Every row comes from one small tree of marks. Brackets hold a mark, then the marks that hang from it, in alphabetical order. Every link used is in the known rows. Which tree was each row made from?
In the rows, zero is written as 128.
Known rows:
{T {X {N L}}}: [158 155 101 132 118 132 135  97 100 128 116 140 144 105 101 134 110 148
 123 135 110 106 136 126 118 130 142 142 169 127]
{P {W R}}: [116 138  99 118 133 121 121 120 130 132 107 130 133 127 147  54 138 137
 118 145  99 107 132 141 132 119 126 125 133 144]
{Q {W H {M G}}}: [133 149 138 141 135 106 154 159 118 128 139 127 114 127 132 132 126  94
 128 213 107 143 132 110 130 130 125 133 118 149]
{R {W {H {X N}} M}}: [147 132 148 152 110 126 152 105 105 140 120 128 113 136 133 207 113 122
 132 111 121 126 153 144 146 112 127 140 124 134]
{R {W H {T {X {N L}}}}}: [149 146 100 148 116 117 119 103  95 131 142 141 154  99 117 163 129 145
 115  87 168 105 142  96 109 140 122 144 138 129]
{E {G T}}: [108 154  97  89 150 137 145 119 107 126 146 151 115 127 161  99 127 138
 123 107 142 162 128 147 110 145 121 123 125  97]
{Q {W H}}: [135 163 115 128 130 117 151 134  98 126 149 123  84 117 151 150 131 118
 118 211 117 148 125 156 123 136 122 152 133 141]
{T {W M R} {X {N L}}}: [138 104 240 139 121 129 114 112 153 124 108 116 199 126  86  76 108 157
 126  86 119  66 176  73 114 113 143 131 132 166]
{Q {W R T}}: [112 128 134 124 137 136 123 129  98 128 125 125 101 140 143  87 144 136
 124 123 138  88 114 122 112 124 107 128 108 114]
{E {G H M} {X N}}: [115 153 118 105 139 112 139  72 189 128 137 150 139 144 151 128 112 152
 140 180 113 177 170 143 142 137 135 129 146 117]
{Q {W {M {X N T}} R}}: [135  79 223 140 140 111 131 125 170 144 116  96  99 151 116 119 110 121
 144 127 115  68 107 111 152 111 124 122 109 116]
{G {E X} H M T}: [113 120 134  76 156 131 152 147 177 104 148 144 124 160 157 100 137 131
 125  81 124 207 150 167 121 153 138 116 119 115]
{G E {H {X N T}} M}: [127 100 106 101 134 135 150 125 171 130 141 144  59 149 142 162 112 127
 135  99 112 164 129 164 160 130 126 113 148 116]
{T W {X {N L}}}: [149 138 145 124 120 129 123 117  95 124 129 124 176  93  94 110 109 154
 122 139 108 108 141 102 123 133 149 139 157 138]
{W M R {T X}}: [105 127 178 153 141 134 111 104 156 128 115 136 159 154 114  71 145 138
 122  82 146  64 159  86  93 116 118 115 123 125]
{T {W {M X} R}}: [114 104 252 147 137 136 100 151 170 117  98  94 200 144 105  82 134 126
 134  88 102 104 147  97 130 111 139 117 107 147]
{R {W H M {T {X N}}}}: [135 137 169 164 130 110 139 105 123 146 146 136 158 127 112 152 129 129
 123  91 155  95 161  89 118 126 122 134 125 116]
{H {X N T}}: [137 128  57 122 117 136 131  92  88 149 121 135  62 126 131 164 111 134
 134 164 132 115 100 163 155 116 122 130 140  96]
{H {X T}}: [121 137  66 118 125 135 127 105  92 131 125 133  62 131 148 152 127 127
 124 154 141 119 102 157 138 125 114 119 134 105]
{W T}: [116 157  78 126 130 144 123 123  88 132 116 143 128 123 130 102 147 129
 123 115 134 127 115 133 109 125 114 124 123  89]
{T {W {H {X N}} M R}}: [125 103 191 153 108 138 113 112 152 139 117 116 150 141 117 148 120 139
 138 155 128 112 167 128 136 101 137 145 113 173]
{N L {X {T W}}}: [121 123 124 108 112 125  75 148 102 120 135 106 124 112 135 107 124 133
 123 101 163  91 104 136 120 138 113 129 128 138]
{M G}: [132 163  61 126 134 132 122 151  80 128 112 140 132 114 123 100 126 106
 122 174 106 153 119 124 137 129 131 123 141 111]
{G E {H X}}: [122 142 135 104 122 152 166 149 120 109 128 135  85 145 145 153 137 127
 129 105  84 169 128 186 136 136 138 121 166 140]
{Q W}: [135 157 127 113 136 127 156 135  75 124 131 123  86 123 143 123 124 123
 120 169  96 122 111 153 129 132 123 135 136 112]
{Q {W {H X} M R T}}: [106 118 147 153 123 133 136 114 142 126 132 128  93 162 152 153 148 133
 135 144 145  90 133 129 110 113 108 136  97 153]
{G H M T}: [114 133  98 101 162 134 135 135 154 118 147 159 110 154 147  98 130 131
 123  83 121 187 152 152 122 147 119 114 123 109]
{G {M {X N}} T}: [140 121  70 124 160 140 119 129 144 137 126 143 142 136 119 138 116 123
 141  95 107 167 113 149 142 131 140 129 121  75]
{M {X {N L}}}: [160 141  97 138 115 141 125 124 118 125  93 122 159 109 100 157 117 133
 141 112  89 132 103 141 135 123 146 140 153 115]
{W {H X} M T}: [111 146  91 160 114 141 135 106 136 130 126 146 122 144 137 168 152 125
 132 139 142 123 133 137 106 115 112 131 113 127]
{Q {W H {M X} R T}}: [111 114 194 165 139 121 118 139 180 124 129 107 143 154 131 130 154 120
 138 127 133  98 122 108 108 121 116 133  96 146]
{R {W {H X} M}}: [131 142 150 149 116 129 145 120 104 123 123 127 114 141 149 195 129 117
 120 100 132 128 156 141 132 120 119 129 117 144]

Write each row's tree:
[141 103  73 137  96 133  95  86 142 136 118 131  83 126 140 170 118 147
 130 147 179 104 127 142 129 116 117 148 130 164]
{W {H {X {N L} T}} R}
[152 124  89 113 112 128 123 104 102 139 112 133 100 106 119 125 107 135
 124 118 143 114 111 128 130 124 118 132 136 105]
{X {N L} T}
[148 121  50 118 102 138 129  91  96 135 111 136  75 116 129 169 108 144
 133 132 139 106 100 148 138 119 122 129 141 112]
{H {X {N L} T}}
[ 96 126 146 142 144 109 124 107 170 133 119 138 170 144 126  35 152 144
 122 103 117  55 149  85 106 118 121 109 125 138]
{P {W M R {T X}}}
[138 105  98 110 105 135 118 112  90 129 125 121 112 106 120 148 107 151
 131 133 137 109 104 128 144 122 127 127 127 126]
{H {X {N L} {T W}}}
[145 135  56 145  97 138 124 106  78 130 123 141 120 111 136 210 130 146
 129  86 158 120 119 136 124 126 117 144 120 126]
{R {W {H {X {N L}}} T}}
[143 129 121 170 109 131 122 119 175 132 108 129 186 123  97 165 137 128
 146  98 129 123 122 109 108 117 130 140 118 126]
{W H {M {X {N L}}} T}
[120 133 165  89 157 134 167 159 141 111 165 144 113 140 133  96 138 133
 116  77 113 168 139 154 113 161 140 117 165 133]
{G E H {T X}}
[123 123 136  91 126 123 134 126 126 120 130 114 103 127 149 109 132 120
 117 142 150 142 111 153 126 135 129 122 125 109]
{G {E {X T}}}
[143 149  69 137 120 136 126  96 104 131 120 149 154 107  98 120 129 154
 127 111 133  92 122 107 103 130 131 137 154 108]
{W {T {X {N L}}}}
[133 135 197 138 144 122 164 147 133 119 120 106 126 142 122 142 125 110
 138 142  71 112 108 134 134 124 132 123 125 114]
{Q {W {M X}}}
[125 117 209 141 136 123 124 216 168 112 134 100 205 115 106 123 137  86
 134 137  94 178 127  94 139 132 158 120 122 161]
{T {W H {M {G E} X}}}
[140 133  89 111 119 143 164 163 112 129 125 143  99 131 119 152 116 115
 142 156  71 175 115 161 165 131 152 123 172 133]
{M {G E {H {X N}}}}
[126 114 146 105 124 108 111 102 107 142 133 106 137 111 121  98 113 142
 129 194 148 119 117 122 148 125 135 132 115 103]
{E {X N {T W}}}
[141 108 138 107 114 125 111 126 102 134 124 117 134  94 109 102 106 143
 124 115 143 116 116 107 135 127 127 128 122 121]
{X {N L} {T W}}
[144 100 108 126 127 115  90 164 120 130 118 107 172  91  92 111 108 120
 140 150 118 130  81  78 160 133 145 116 126 118]
{M G {X {N L} {T W}}}
[111  92 152 130 147 119  62 176 143 127 122  98 163 121 117  66 130 111
 129 150 142 120 100  74 156 131 134 105 110 134]
{M G {X {T {W R}}}}
[111  99 181 142 135 117  65 142 171 127 139  91 154 120 132 105 140 125
 122 156 168 131 124 109 134 131 127 132 111 161]
{M {X {T {W H R}}}}
[132 118 113  81 140 124 161 164 134 127 141 139 129 136 124  96 123 123
 139 140 106 194 119 153 146 149 155 125 139 114]
{M {G {E {X N}} H T}}
[128  96 145 152 110 126 114  84 169 151 118 126  84 152 133 159 118 129
 135 149 166  94 145 134 137 102 116 136 115 150]
{W {H {X N T}} M R}
[113 134 124 140 131 127 115 130 120 131 143 127 101 133 152 114 149 132
 122 162 157 112 125 126 106 129 106 146 107 143]
{Q {W H R T}}
[129 121 232 112 138 122 170 200 128 111 123 125 139 144 127 103 122  94
 122  40  91 158 155 103 147 138 134  96 130 139]
{R {W {M {G E H}}}}
[114 114 160 136 134 101 104 164 141 135 145 116 150 114 122  91 126  99
 120 185 160 142 137  73 135 130 122 114  99 147]
{X {T {W H {M G}}}}
[143 121 148 144  96 135 136 113 131 124 118 124 158 118 109 175 115 142
 136 142 118 125 151 125 127 112 138 144 123 171]
{T {W {H {X {N L}}} M}}
[155 147  47 126 100 154 140  98  82 126  99 141 108 117 120 178 111 146
 136 131 100 123 115 161 133 115 135 141 153 123]
{H {X {N L}}}
[117 171  74 154 133 124 113 105 121 132 151 147 142 116 128 128 153 134
 115 172 160 126 136 119  97 141 120 141 147 128]
{W H {T X}}
[119 116 117  93 142 121 121 120 163 116 132 126 108 137 156 113 126 116
 115 123 155 157 131 142 130 134 125 115 114 104]
{G {E {X T}} M}
[116 124 120  84 137 155 173 159 122 110 145 144  77 152 153 140 140 132
 129  69 102 183 119 191 128 147 136 117 145 128]
{G E {H X} T}
[114 149 127 155 123 129 129 120 145 134 125 140 147 135 129 125 150 118
 125 122 152 129 147 118  97 120 111 131 108 124]
{W H M T}
[128  89 178 147 128 115  72 130 166 146 137  94 154 115 115 119 125 129
 134 165 156 125 121 111 149 123 134 141 117 150]
{M {X N {T {W H R}}}}
[122 132 211 158 131 121 117 151 164 120 130 100 195 123 111 134 139 113
 132 148 108 148 143 111 127 124 144 132 118 153]
{T {W H {M X}}}
[110 127  81 134 121  98 146 104 165 137 139 132  87 131 159 137 137 122
 126 193 127 114 121 141 138 121 114 120 122 151]
{P {W {H {X T}} M}}
[143 154  62 153 112 126 116  92 123 134 139 149 155 102 108 149 136 149
 124 152 156 114 135 111  97 136 129 152 152 136]
{W H {T {X {N L}}}}
[130 112 156 130 160 123 137 185 110 121 120 123 167 141 122 116 125  95
 134  44 113 143 113  96 145 137 135  99  96  93]
{R {W {M {G T} X}}}
[118 147 178 161 136 112 130 118 124 128 147 135 156 132 129 136 145 125
 112  84 162  99 163  85 103 134 113 124 117 127]
{R {W H M {T X}}}
[130 122  94 102 157 143 139 207 115 116 132 128 147 124 124 108 136  94
 133  90 101 187  82 139 138 147 152 113 130 101]
{M {G E T} X}
[122 141  53 134 117 128 116 102 114 134 144 135  63 125 157 176 135 122
 120 194 164 141 113 162 130 130 111 135 136 135]
{W {H {X T}}}
[120 126 156  80 146 145 169 172 130 114 147 140 100 141 143  94 137 126
 121  56 110 189 131 172 117 151 134 118 140 121]
{G E H T}
